What can hang from each mark
K77: K582
K28: K959
K582: K804 K844
K452: K959
K959: K28 K452 K844
K844: K155 K451 K470 K582 K774 K959
K155: K28 K804 K844
K257: K470
K999: K451
K774: K257 K844
K804: K155 K582
K470: K844
K451: K844 K999

(in the rows, 128 means zero)
Known rows, with every way that one mark hangs from another
K470{K844{K451 K582 K774{K257}}}: [135 116 136 133 135 116 170 157 160 135 145 118 143 129 120 113 112 143
  83 141 183  93  74 117 136 124 100  79 159  96 162 107 120 130 105 124
 138 125 145]
K959{K28 K844}: [140 145 125 130 139 123 152 123  62 118 108 158 112  85 137 147 136 127
 126 116 217 148 162 113 131 157 164 138  68  94 140 121 160 147 155 105
 128 124  99]
K844{K470 K582 K774 K959{K452}}: [115 115 132 128 134 132 116 126 114 131 138 102 140  65 121  86 113 128
 114 127  71 123  95 181 138  99  75 163 154 106 116 128 120 108 113 121
 152 114 133]
K582{K804}: [153 119 111 114 123 122 147 116 181 123 121 162 125 116 132 130 135 118
 147 112 122 121 150 103 105 140 143 106 138  89 128 124 144 152 160 128
 126 122 147]
K999{K451{K844{K582 K959}}}: [102 147 121 118 129 131 129 127 172 136 146 102 126 127 133 126 124 120
 110 118 135 104 123 147 132 119 111  93 135 164 126 120 143 124 125 125
 142 155 136]
K77{K582{K804 K844{K155}}}: [142 102 114 117 127 124 110 132 238 119 132  95 116 147 127 132 132 103
 142 157 124 112 139 119 130 126 131 133 102 140 132 167 110  86 119 147
 102 140 161]
K155{K28{K959} K804 K844}: [138 181 141 109 118  99 108  55 166 134 134 164 131 173 143 131 132 114
 133  98  96 161 153 109 110 145 150  83 113 132 137 111 183 146 139 139
 101 103 100]
K257{K470{K844{K451}}}: [140 117 126 149 120 139 163 130  64 136 137 143 133 154 120 143 127 148
 127 126 119 135 149 104 125 122 158 124 150 121 132 122 137 112 137 109
 124 143 130]
K804{K155{K28 K844{K451}} K582}: [126 138 146 116 131 107 132  98 151 126 120  84 139 201 122 152 112 140
 106 126 116 119 120  82 100 153 151 100 110 172 137 132 101 157  93 122
 120 144  89]
K470{K844{K451 K774}}: [123 119 117 149 128 133 158 151 122 135 133 155 131 130 124 134 121 144
 108 118 145 113 116 120 131 129 121 113 154 137 148 114 120 138 111 123
 128 136 135]
K470{K844{K774 K959}}: [112 132 116 141 120 128 123 145 114 137 130 156 114  89 131 109 120 128
 108 112 152 137 130 147 139 110  92 119 134 123 145 123 126 137 125 113
 132 123 133]
K451{K844}: [136 125 122 137 124 137 149 138 157 123 132 158 103 132 134 144 120 126
 125  96 147 138 151 118 110 141 158 132 133  96 154 111 143 172 143 128
 125 123 140]
K451{K844{K774 K959} K999}: [102 151 135 108 121 135  93 170 167 138 122 156  95 108 133 119 118 111
 107 112 143 156 114 148 127 117 110 153 136 127 153 131 115 154 123 138
 128 125 137]
K844{K470 K582}: [131 123 128 121 129 137 144 129 147 125 140  99 143 124 131 133 127 124
 133 115 119 116 120 146 117 140 137 125 140  93 113 123 134 156 126 119
 144 133 118]
K28{K959{K452 K844}}: [138 112 143 148 137 121 137 115  64 125 132 201 112  83 135 111 133 138
 131 126 163 151 189 167 126 132 141 141  98  75 143 105 185 125 184 124
 113 124 132]
K582{K804{K155{K28}}}: [131 141 132 104 129 101 124  91 187 123 113 138 133 122 130 135 130 130
 131 126  96 141 154  78 102 148 149  99 130 118 143 138 128 159 123 118
 131 128 140]
K257{K470}: [141 112 120 136 125 132 162 119  83 123 124 124 118 117 126 140 129 129
 137  96  95 150 166 127 115 127 166 121 125  70 116 120 141 154 152 111
 131 135 126]
K28{K959{K452 K844{K470 K774}}}: [127 105 149 139 144 131 113 150  45 135 142 181 121  46 133  97 117 126
 121 124 124 148 152 194 134 121 117 179 100  95 140 109 162 103 145 117
 135 116 119]
K959{K28 K844{K451 K470 K774}}: [121 139 132 138 145 138 128 159  30 132 116 135 137  85 129 141 124 125
 120 138 156 139 104 118 148 143 134 173 103 149 126 121 123 115 106 106
 153 118  92]
K452{K959}: [108 126 112 127 126 131 150 102  97 121 124 110 114 112 133 129 143 119
 149 128 123 149 143 123 109 128 134 103 141 108  91 119 137 158 162 131
 123 132 138]
K844{K155{K28{K959}} K774}: [103 142 135 130 138 126  97 120 167 129 118 132 128  99 139 131 128 110
 118 106  90 159 111 164 142 123 114 109 119 151 120 113 142 156 113 129
 134 118 154]
K77{K582{K804}}: [151 106 112 106 128 110 150 102 230 116 127  96 123 109 136 128 129 105
 147 131  97 135 149 101 106 138 148 102 116  84 121 145 141 139 148 124
 114 130 161]
K451{K844{K155 K582 K774}}: [104 130 127 126 138 147 125 159 211 128 144  92 120 131 128 131 103 114
  88 114 131 102  83 140 139 121 101 155 124 135 152 126  99 140  82 139
 128 137 156]
K582{K804 K844{K155{K28} K470}}: [144 131 124 117 125 140  71 121 190 133 130 154 129 143 123 141 137 113
 154 134 114 136 112 118 136 134 142 149 124 181 134 148 126  82 105 138
 132 116 123]
K959{K452 K844{K774}}: [135 103 124 144 142 125 158 140  70 124 125 179 105  73 124 108 112 141
 112 106 157 135 159 151 135 128 121 151  95  78 165 115 144 125 135 123
 126 120 124]
K959{K844}: [131 128 116 143 131 131 156 134  91 122 122 160 107 117 135 137 135 134
 133 106 185 146 182 129 125 150 152 120  92  96 148 115 150 163 149 120
 124 131 109]
K804{K155}: [119 124 128 132 123 114 154 134 104 116 116 116 130 136 130 135 127 141
 129 119 115 125 175 117 106 138 140 116 129  89 127 123 107 188 133 120
 129 137 134]
K774{K844}: [156 106 121 140 123 130 166 132 120 122 126 144 115 136 129 126 149 136
 136 101 184 127 166 133 120 150 141  80 122 111 151 124 149 191 158 133
 120 135 131]
K582{K804{K155} K844{K451 K470}}: [130 113 130 129 122 129 105 166 132 136 134 134 142 159 118 136 133 139
 135 177  90  83 144  97 113 134 131 151 158 163 132 145  86  94 105 137
 129 144 128]
K844{K451 K470}: [129 115 118 149 123 145 139 137  93 127 126 118 149 144 127 145 133 139
 161 126  92 130 125 125 122 136 145 126 173 130 101 109 123 156 132 126
 146 120 124]
K582{K804{K155{K844}}}: [143 131 127  89 113 112 131 132 153 126 127 124 135 158 126 125 112 118
 127 140 127 110 159  68  85 141 133 132 123 100 149 136 115 158 137 123
 114 134 116]
K155{K804}: [142 142 115 137 119 112 156  94 147 118 125 148 127 158 135 133 138 137
 149  93  98 128 161 113 118 141 141  92 125  96 123 117 139 158 141 145
 112 109 127]
K959{K28 K452 K844}: [155 125 136 137 144 115 156 106  29 114 110 190 114  77 128 129 126 140
 131 124 204 151 161 118 133 147 159 163  76  73 146 121 171 112 170 108
 124 115 104]
K959{K28}: [145 140 123 127 131 116 155 108 102 113 107 146 126  99 135 150 136 120
 133 108 169 141 139 108 121 149 160 121 111  86 114 120 151 162 157 109
 134 123 115]
K28{K959{K452 K844{K451 K582}}}: [126 116 148 148 144 126 149 114 101 131 145 154 136 109 128 114 135 149
 110 159 150 112 149 162 134 134 125 130 128 117 138 108 172 101 153 130
 114 141 139]
K470{K844{K155{K804{K582}}}}: [136 129 133 135 126 120 130 102 167 120 139 128 136 202 131 130 122 140
 132 110 138 101 115 120 136 124 126 115  80 150 128 135 108  94 113 154
  99 120 123]
K844{K470 K582 K959}: [113 137 123 126 123 139 113 123 135 129 135  89 143 109 132 117 133 123
 134 130 101 131 116 158 130 119 106 129 153 120  97 125 128 146 126 121
 149 122 126]
K257{K470{K844{K451 K774}}}: [129 112 127 150 129 140 159 154  74 140 137 138 128 126 119 131 115 140
 104 119 105 127 127 116 133 115 134 135 145 122 141 123 118 104 106 107
 130 144 131]

Rows
[135 101 134 135 140 133 125 175 153 129 139 130 107 113 124 133 115 115
  99  98 135  87 116 173 129 132 126 146  81 133 133 139  98 108  92 131
 135 144  94] : K804{K582{K844{K470 K774}}}
[116 138 138 112 121 135 126 139 161 138 127 105 130 170 124 118 158 142
 119 156 177 117 110 141 135 133 104  79 165 175 136 147 127 155 134 151
 118 152 139] : K774{K844{K451{K999} K582 K959}}
[108 141 121 144 120 135 133 118 145 137 141 118 144 149 125 124 137 148
 111 153 152 116 110 127 136 118  99  98 166 158 127 122 131 121 124 121
 128 139 138] : K470{K844{K451 K582 K959}}
[115 126 135 119 126 144 104 194 136 142 130 154 116 147 119 143 127 128
 122 137 135 112 106 148 131 131 128 158 154 158 141 141  94 110  96 148
 135 143 102] : K582{K844{K451{K999} K470 K774}}
[131 122 126 121 129 142 129 152 110 134 146 137 133 131 133 144 117 118
 146 100 119 124 132 140 120 134 155 126 133 148 125 109 143 130 129 123
 153 140 113] : K999{K451{K844{K470}}}
[141 102 114 110 135 111 134 145 252 126 136 116 100  94 128 119 121  95
 107 133 115 103 139 123 123 128 124 118  98 108 153 162 116  99 103 130
 109 146 150] : K77{K582{K804 K844{K774}}}
[123 127 145 121 140 100 139  98 165 114 112 101 123 141 132 147 124 140
 109 100 116 129 144 121 105 151 156  90  87 125 126 135 108 171 106 117
 130 142 119] : K804{K155{K28} K582}
[130 140 115 145 120 126 117 120 156 122 130 151 116 197 125 138 137 136
 147 121 123 104 149 127 144 129 127 124 109 149 132 133 111  96 114 168
 101 120 126] : K582{K844{K155{K804}}}
[106 155 130 135 120 157  56 118 134 135 126 109 128 127 132 130 124 117
 151 121  88 186  96 136 143 113 121 165 150 190 122 124 125 132 105 129
 147  98 136] : K451{K844{K155{K28} K470 K959}}
[145 147 126 112 123 127  76 132 115 134 121 172 124  86 128 125 142 101
 142 157 138 126 122 116 135 124 126 166 117 151 115 150 139  71 143 119
 140 119 106] : K582{K804 K844{K470 K959{K28}}}
[117 127 119 135 131 114 116 127 213 120 135  80 112 164 128 125 119 113
 123 128  78 108 125 137 151 115 104 127  86 154 138 157  88  88  70 164
  96 125 145] : K77{K582{K844{K155{K804} K774}}}
[116 141 138 125 112 139 111 143  69 146 128 148 128 156 121 130 137 143
 131 149 130 165 136 123 131 106 137 135 159 140 123 139 128 101 144 122
 122 142 126] : K257{K470{K844{K451{K999} K959}}}
[124 135 131 120 137 123 126 112 189 125 143 106 132 205 134 140 116 125
 135  97 100  86 108 129 138 124 132 104  78 193 115 128 111  88 104 165
 114 139 127] : K999{K451{K844{K155{K804{K582}}}}}
[138 142 142 123 133 113 130  85  94 124 130 163 140  85 124 108 125 139
 101 146 187 127 111 127 140 115 110 143 121 101 136 137 162  83 152 107
 124 125 126] : K470{K844{K582 K959{K28 K452}}}
[ 93 137 119 141 125 158  93 132 124 134 131  42 168 157 124 126 135 134
 148 166  75 117  71 153 151 107  85 145 184 197  75 122  95 123 106 135
 150 123 141] : K844{K155 K451 K470 K582 K959}
[136 125 148  97 127 118 128 190 169 131 127 163  98 119 129 120 107 116
 104 108 187 148  99 123 116 129 136 124 135  59 183 117 124 169 131 144
 131 109 143] : K451{K844{K774{K257}} K999}
[135 126 144 119 118 140 138 148  85 140 130 161 128 169 121 148 131 144
 129 135 144 151 137 108 117 125 169 133 150 117 138 139 132 110 143 124
 115 151 121] : K257{K470{K844{K451{K999}}}}
[108 150 120 141 129 130 141  98 184 125 132  72 159 211 126 138 137 146
 142 142  79  89  94 109 143 128 110 102 154 169 102 124 104 116  97 164
 115 122 146] : K844{K155{K804} K451 K582}
[123 107 123 146 119 146  87 119  59 124 122 106 147 112 122 102 123 138
 170 140  76 153 112 173 143  96  96 181 160 132  94 121 117 109 150 137
 144  97 142] : K844{K155 K470 K959{K452}}
[111 151 118 146 132 125 114 143  91 134 109 149 112 102 123 131 134 127
  99 148 144 113 108 129 157 119  99 134 129 178 122 131 113  96 106 123
 137 134 114] : K582{K844{K451 K774 K959{K28}}}
[130 149 133 143 122 133 128 111  21 136 118 140 140 113 123 136 136 137
 119 152 134 157 125  99 146 107 139 143 135 147 109 130 141  82 144  95
 134 131 120] : K257{K470{K844{K451 K959{K28}}}}
[142 133 127 135 129 110 128  84  47 115 104 158 128  73 127 115 133 135
 139 128 138 153 133 133 134 118 124 148 125  88 106 121 156 120 176 115
 135 108 127] : K844{K959{K28 K452}}
[116 114 142 119 138 123 127 180 198 134 126 149 100 167 119 147 129 130
  92 121 166  82 104 152 127 137 132 121 106 159 141 148  85 108  95 158
 116 164 109] : K804{K582{K844{K451{K999} K774}}}
[132 130 126 134 131 117 133 101 179 114 125  98 136 193 133 135 127 131
 145 104  97 103 115 129 130 126 129 112  85 141  99 130 102 124 116 161
 105 115 125] : K844{K155{K804{K582}}}
[124 123 128 139 124 147 123 136 110 137 139  76 154 146 123 108 152 140
 130 156 124 111 104 148 142 124  93 103 169 185 118 134 124 144 121 130
 141 133 130] : K774{K844{K451 K470 K582 K959}}
[118 124 117 126 130 141 126 144 139 128 135 120 129 157 131 148 118 122
 145 110 134 116 124 132 135 125 139 118 126 170 126 114 124 128 126 140
 137 148 140] : K999{K451{K844{K155}}}
[139 119 111 119 120 115 107 112 227 126 129 116 104 115 131 113 139 105
 133 155 110 127 157 124 129 120 118 111 113 134 129 162 131  89 136 133
 107 141 151] : K77{K582{K804 K844{K959}}}
[146 117 142 130 149 126 130 139  12 124 120 169 124  41 125 115 111 127
 122 124 163 149 124 144 143 132 131 200  79  87 145 127 143  95 129 103
 145 104  94] : K959{K28 K452 K844{K470 K774}}
[120 156 116 145 127 124 129 103  73 124 100 125 139 112 130 140 145 131
 140 144 128 143 118 109 141 126 125 119 148 149  89 116 136 140 151 116
 144 118 124] : K844{K451 K959{K28}}
[144 113 143 116 120 147 125 162 100 136 127 134 138 172 123 137 150 139
 157 139 167 135 119 132 122 148 145 118 161 155 139 140 127 161 142 148
 130 134 121] : K774{K844{K451{K999} K470}}
[138 135 128 107 119 131 121 111 157 141 149 126 136 111 123 107 132 119
 106 145 114 124 132 116 125 104 117 130 129 110 131 148 145  73 137 106
 122 143 142] : K257{K470{K844{K582{K804} K959}}}
[149 109 135 123 130 143 150 141 138 128 145 101 137 132 128 119 144 130
 126 118 164 107 127 147 123 146 127 104 132 121 141 136 140 164 128 127
 133 138 124] : K774{K844{K470 K582}}
[117 115 117 148 124 157 117 146  91 126 124  84 159 165 125 147 131 136
 172 140  86 126  98 133 138 125 127 150 173 164  90 112  98 138 119 140
 145 114 135] : K844{K155 K451 K470}
[133 128 134  98 132  90 127  78 237 116 117  74 132 113 135 132 126 115
 131 141  70 151 154  80 101 144 152  91 112 114 136 160 123 145 110 115
 117 134 158] : K77{K582{K804{K155{K28}}}}
[133 118 127  96 122 107 136 115 193 125 129  50 147 177 125 129 108 117
 129 178  73 109 140  56  92 137 131 119 135 135 131 153  98 132 112 126
 105 143 139] : K77{K582{K804{K155{K844{K451}}}}}
[140 109 136 115 136 120 148 165 147 127 141  84 141  89 127 108 109 116
 109 120 138 112  79 150 126 124 106 109 147  60 133 108 116 158 110 120
 160 107 127] : K844{K470 K582 K774{K257}}
[107 135 124 135 122 149  93 169 117 139 137 129 115  81 133 113 110 110
 117 109  92 150 109 155 133 109  99 172 151 138 135 117 112 142 108 120
 150 109 132] : K451{K844{K470 K774 K959}}
[114 115 131 133 127 147  93 114 104 125 134  82 155 118 121 100 123 135
 147 151  82 130  92 173 145  96  84 175 161 134  93 127 115  99 132 137
 143 110 140] : K844{K155 K470 K582 K959{K452}}
[137 124 116 142 112 130 128 100  72 133 124 139 137 157 116 113 117 144
 142 144 111 135 128 116 122 112 107 137 172 138 125 111 140 121 157 135
 122 111 113] : K155{K844{K451 K959{K452}}}
[114 167 134 110 122 121 106 120  95 129  95 136 133 129 130 144 148 129
 144 151 156 156 106 112 133 130 137 129 149 147  96 136 131 138 156 130
 136 123 118] : K844{K451{K999} K959{K28}}
[108 151 126 121 140 128 141 101  30 120 113 135 108  76 138 134 146 115
 134 148 197 166 144 107 129 144 148 140  74 120 106 128 157 123 156 112
 121 131 106] : K452{K959{K28 K844}}
